Known rows, with every step that occurs:
lidu > bozi > noke > tesud > kadutat > fumer: [ 14.8  -9.4  -7.2  -8.2  -2.9  -0.4 -13.6   0.3 -30.3   4.9   4.3  13.1
  15.3  -4.1  -1.0  -1.0 -14.6   1.0  -0.7  19.1  -3.0   5.6]
kadutat > fumer > lidu > bozi > noke > tesud: [  0.0  -3.1  16.2 -11.3  -3.8  -2.9 -17.4   8.1 -12.5   6.1  -5.3   9.0
  19.9   0.4  -7.0   5.0 -13.3   1.9  -1.0  17.9  -4.3  11.6]
noke > tesud: [ 11.7  -1.1  -3.8  18.7  -3.3   8.5  -4.2  -4.3 -13.1  -2.3  -3.6   5.1
   1.1  -3.6  -2.6   4.6  -4.9  -0.4   2.5   5.8   1.7   2.0]
kadutat > fumer > lidu > bozi: [ -5.7  -8.6  17.0 -26.2   0.0  -4.0  -8.5  -0.6 -14.2   7.9  -3.5   3.1
  14.1   2.4   0.0  -2.5  -2.5  -1.5  -6.3   7.0  -5.2  12.9]
fumer > lidu > tesud: [  6.3  -1.7   4.2 -17.8  -0.7  -4.9  -3.6  -5.9 -17.1   2.1 -27.2  10.2
   5.9   0.6  -3.6   7.1   3.5  -7.1  -0.5  -3.3  -5.0   2.5]
gatuki > lidu > tesud: [ 11.9  -4.9   1.1 -20.1   3.0  -4.0  -1.3 -15.2 -22.2  -2.1 -27.8   5.9
   7.2  -3.5   0.0   8.5   7.5  -6.6   2.9  -1.0   0.2  -2.6]
bozi > noke > tesud > lidu > fumer: [ -7.8   1.5 -10.4  21.0  -1.6  -4.3 -10.5  -0.9  18.9  -9.8  -0.3  -3.7
  12.4 -10.8   2.7   1.6  -4.7  14.6   1.9  18.2   5.5   5.8]
noke > tesud > kadutat > fumer > lidu > bozi: [ 18.3 -15.0  -1.2  -9.3  -2.4   4.0 -10.7 -14.4 -56.1   5.4 -12.2   9.6
  12.9  -3.4   0.6   0.0 -11.1  -4.6  -5.5  11.2  -5.2  14.4]
makir > kadutat > tesud: [ 20.0   0.2   6.0 -21.9   1.9   4.5   1.8  -0.1 -26.0   0.4 -16.6  -3.4
 -20.2   0.9  -5.9   3.7  -4.6  -0.8  -0.7 -12.6  -6.2  -5.3]
fumer > kadutat > tesud > lidu > bozi > noke: [-14.3   8.9  14.9  -3.7   0.1  -1.3  -7.9  15.7   9.2   2.1   3.2 -14.5
   3.4  -9.2   0.7   1.4  -0.7   8.4  -4.5  -0.3  -1.0 -14.4]
bozi > lidu > tesud > kadutat > fumer: [  8.5 -19.0 -18.1 -21.7   1.3 -12.9   1.0 -17.3 -43.4   1.2  -7.6  18.5
  16.3  -4.9   3.4  -7.3   5.4  -8.6  -6.0   4.5  -3.2  11.2]
bozi > lidu > tesud: [ 4.2 -4.5  0.6  4.2  0.3 -7.1 -1.4 -3.9 -8.7 -0.9 -6.0  6.0 21.0 -4.7
  2.2 -0.2  7.9 -7.8 -1.2  0.1  4.9  0.3]
makir > lidu > fumer: [-7.6 -0.2 -6.3 -2.6  2.3 -9.7 -5.7 -2.0 -3.3 -8.3  9.3 -4.8  1.0 -4.7
  7.2 -8.9  8.2  4.9  3.3  0.9  4.8 14.8]
lidu > bozi > noke > tesud: [  9.7   5.9  11.4  16.1  -3.6   6.9 -16.2  13.8   4.4   3.0   7.1   0.9
  19.8  -3.4  -2.1   5.7 -10.9   1.3   4.4  15.0   5.3  -5.6]
noke > bozi: [-1.1  6.6 -6.4 -0.9 -2.8 10.1 -0.2  1.6 13.5 -1.5 11.8 -0.6  8.8  5.1
 -0.8  4.0 -4.2 -1.3  3.8 -0.1  0.0 -2.3]
makir > kadutat: [  5.3  -1.6   8.2 -31.4   3.9   0.3  -0.3  -3.3  -9.2  -1.3  -7.9   0.7
 -10.4   4.7  -2.6  -0.9  -3.9   2.7   1.2  -2.2  -4.5  -0.1]
bozi > lidu: [-6.6 -1.8  5.8 18.9  0.5 -5.7  0.2  0.2 -2.6 -1.8  4.2 -6.3 17.8 -1.8
  3.0 -3.7  2.2 -2.6 -2.5  0.2  6.0  4.0]
kadutat > fumer: [ -6.1  -9.3  -5.1 -24.1   0.5  -5.9   0.1  -4.3  -6.1   1.9   3.6   9.7
  -2.2   1.1  -1.9  -4.6   0.5   2.8  -3.2   6.2  -5.8  11.8]
makir > kadutat > fumer > lidu: [ -4.1  -9.7  12.3 -59.2   4.0  -9.4  -1.8  -9.2 -26.4   1.8 -21.4   8.7
 -11.1   8.8  -7.8  -1.5  -5.6   2.8  -4.1   1.5 -13.9  17.4]
makir > kadutat > tesud > lidu: [  5.7  -2.3  -2.2  -9.8   5.0   1.6   5.5  -4.7 -20.2  -4.6 -21.0 -10.5
 -20.0  -3.5  -2.2  -0.3   2.0   2.3  -2.2 -10.7  -1.4  -8.5]
tesud > kadutat: [ 10.6  -5.5 -14.4  -1.9   0.8  -0.2   1.8  -9.0 -29.8  -0.3  -6.3   1.7
  -1.9  -2.3   2.9  -2.3  -3.4  -2.7  -1.5  -1.4  -2.8  -0.4]
lidu > fumer > kadutat > tesud: [  4.9   3.1   4.6 -22.4  -2.7  -0.1  -4.7  -0.5  -0.8  -0.9   7.3  -6.3
 -11.0  -9.2   2.9   2.6  -1.7  12.1  -6.2  -5.1  -8.7   8.2]

Rows:
[  1.8 -13.3  -9.3 -29.4   0.5  -9.9   0.3 -14.7 -47.3   3.1 -18.0   9.7
  -1.9   2.1  -2.5  -3.4  -5.8  -2.0  -7.2   1.1 -12.2  17.1]  tesud > kadutat > fumer > lidu
[ 21.8  -8.2 -19.9 -15.2   0.3  -1.7   0.1 -13.7 -35.2   1.2 -16.9  14.4
   2.2  -4.4   2.4   0.9   2.8  -7.8  -0.5  -1.7  -3.2  -4.5]  lidu > tesud > kadutat
[ 16.5   1.4   7.7  10.5  -3.4   3.1 -16.1   2.6 -36.4   4.0 -16.9   0.7
  20.5  -2.7  -1.9   7.1 -16.9  -3.5   0.1  10.1  -1.1  -1.1]  fumer > lidu > bozi > noke > tesud > kadutat
[ -2.3   6.0   5.6  19.1   0.4   0.4  -6.4  16.2   6.2   2.0  -3.7 -14.7
  10.0  -8.3   1.1   1.7  -0.8   1.3  -1.6   0.2   6.2 -15.5]  kadutat > tesud > lidu > bozi > noke
[ -3.2   7.6   4.2  -3.2  -5.4   5.4  -4.2   1.7   9.5  -4.5  23.8 -13.5
  14.4  -6.2   5.1   4.1  -3.9   7.4  -4.8  -5.6  -3.1   9.3]  noke > bozi > lidu > fumer > kadutat > tesud
[  0.0 -10.8   0.0 -40.9  -0.2 -11.6  -3.0 -10.0 -21.8   4.2 -23.1  20.2
   3.4   1.7  -5.6   2.8   3.9  -4.6  -3.4   3.2 -10.6  13.3]  kadutat > fumer > lidu > tesud
[ 14.6  -9.9 -13.4   3.3   1.0  -7.1   0.6 -13.5 -38.0  -0.9 -12.1   8.3
  19.3  -6.5   5.5  -2.5   5.3 -10.9  -2.7  -1.4   2.4  -1.0]  bozi > lidu > tesud > kadutat
[ 21.2  -2.0   3.7   9.6  -0.4   5.1 -13.3  -6.1 -42.8  -0.2 -16.4  -3.8
  22.4  -6.8   1.8   8.4 -13.3  -3.0   3.5  11.9   3.9  -4.8]  gatuki > lidu > bozi > noke > tesud > kadutat
[  6.4  -7.8  -9.6 -13.0  -3.5  -8.4  -8.2  -6.5 -45.6   1.2 -21.2  15.1
   4.4   0.1  -9.0   4.2 -16.0   1.0  -2.4  12.4 -11.6  14.8]  bozi > noke > tesud > kadutat > fumer > lidu
[ 17.4  -6.7  -9.5 -19.1  -0.1  -4.9  -1.8 -15.4 -47.1   2.0 -33.5  11.5
   4.0  -1.5  -0.8   4.7   0.5 -10.0  -2.4  -4.4  -7.1   1.5]  fumer > lidu > tesud > kadutat
[-19.9   3.9  -1.3  -2.3  -1.6  -5.3 -11.5  -1.0  22.8  -9.5   7.5  -3.8
   5.7 -11.5   2.3   1.3  -5.4  22.0  -1.1  18.2  -1.5   8.1]  bozi > noke > tesud > lidu > fumer > kadutat
[-11.1   1.0   7.0 -31.7  -0.6  -3.8  -6.5  -3.9  15.2  -2.5  14.4  -2.4
  -1.9  -5.2   5.8  -1.8  -0.8  15.4  -4.1   5.3  -7.0  12.6]  lidu > fumer > kadutat
[  2.6   4.1   8.0 -14.0  -2.1   3.9   0.7   3.5 -12.7   1.8  -0.4  -4.0
 -15.8  -4.7  -3.5   4.8  -1.3   4.1  -4.3 -10.9  -9.4  -2.4]  fumer > kadutat > tesud
[-13.2  -4.5 -10.5   3.6   2.4  -4.8  -1.6  -9.5  17.3  -8.0   3.0  -9.9
   5.3  -9.1   9.2  -5.6   6.1  12.1  -3.3   7.3   4.8   7.1]  tesud > lidu > fumer
[-17.3   6.1   5.8 -14.0  -3.6   1.2  -6.1  -2.2  26.3  -6.2  30.0  -9.2
  23.8  -2.2   7.8  -0.9  -3.6  11.1  -2.9   4.7  -1.8  14.0]  noke > bozi > lidu > fumer > kadutat
[ -1.6  -6.9   6.5 -31.8  -0.2 -10.8 -11.7   3.2 -29.0   8.6  -9.3   6.0
  16.7   2.2  -1.7  -2.4 -11.7  -0.7  -5.4  10.4  -9.1   9.0]  tesud > kadutat > fumer > lidu > bozi > noke
[-5.2 -3.8  3.5  9.8 -0.2 -7.7 -4.8 -3.6 10.1 -4.8 12.7 -9.2 22.1 -6.6
  9.0 -5.4  1.7  5.4 -4.3  6.3  6.0 14.7]  bozi > lidu > fumer
[-13.1  -3.2  -5.6   0.2  -0.8   1.8  -7.1 -14.8   8.4 -10.3   5.9  -4.5
   0.5 -13.2   6.8  -0.7   0.4  18.2  -3.8  12.7  -0.4  11.4]  noke > tesud > lidu > fumer > kadutat
[-17.6   4.1   7.0   9.3   2.2  -4.2  -8.5  12.4  22.9   0.5   4.6 -10.9
  19.6  -4.5   3.8  -3.0   0.2   4.9   0.0  10.8   8.1 -10.0]  tesud > lidu > bozi > noke
[ -2.4   0.9  11.1  -4.5  -2.4  -5.0  -4.2   0.0  -3.4  -2.9  11.0 -12.5
   5.8 -11.0   6.1  -0.8   0.6   9.3  -8.7  -5.2  -2.4  11.5]  bozi > lidu > fumer > kadutat > tesud
[ 2.8  2.4 -6.7  5.5 -2.8  3.2 -1.7 -1.8  4.3 -2.4  6.1  6.0 29.6  0.5
  1.9  4.4  3.4 -9.6  2.9 -0.3  4.6 -2.5]  noke > bozi > lidu > tesud
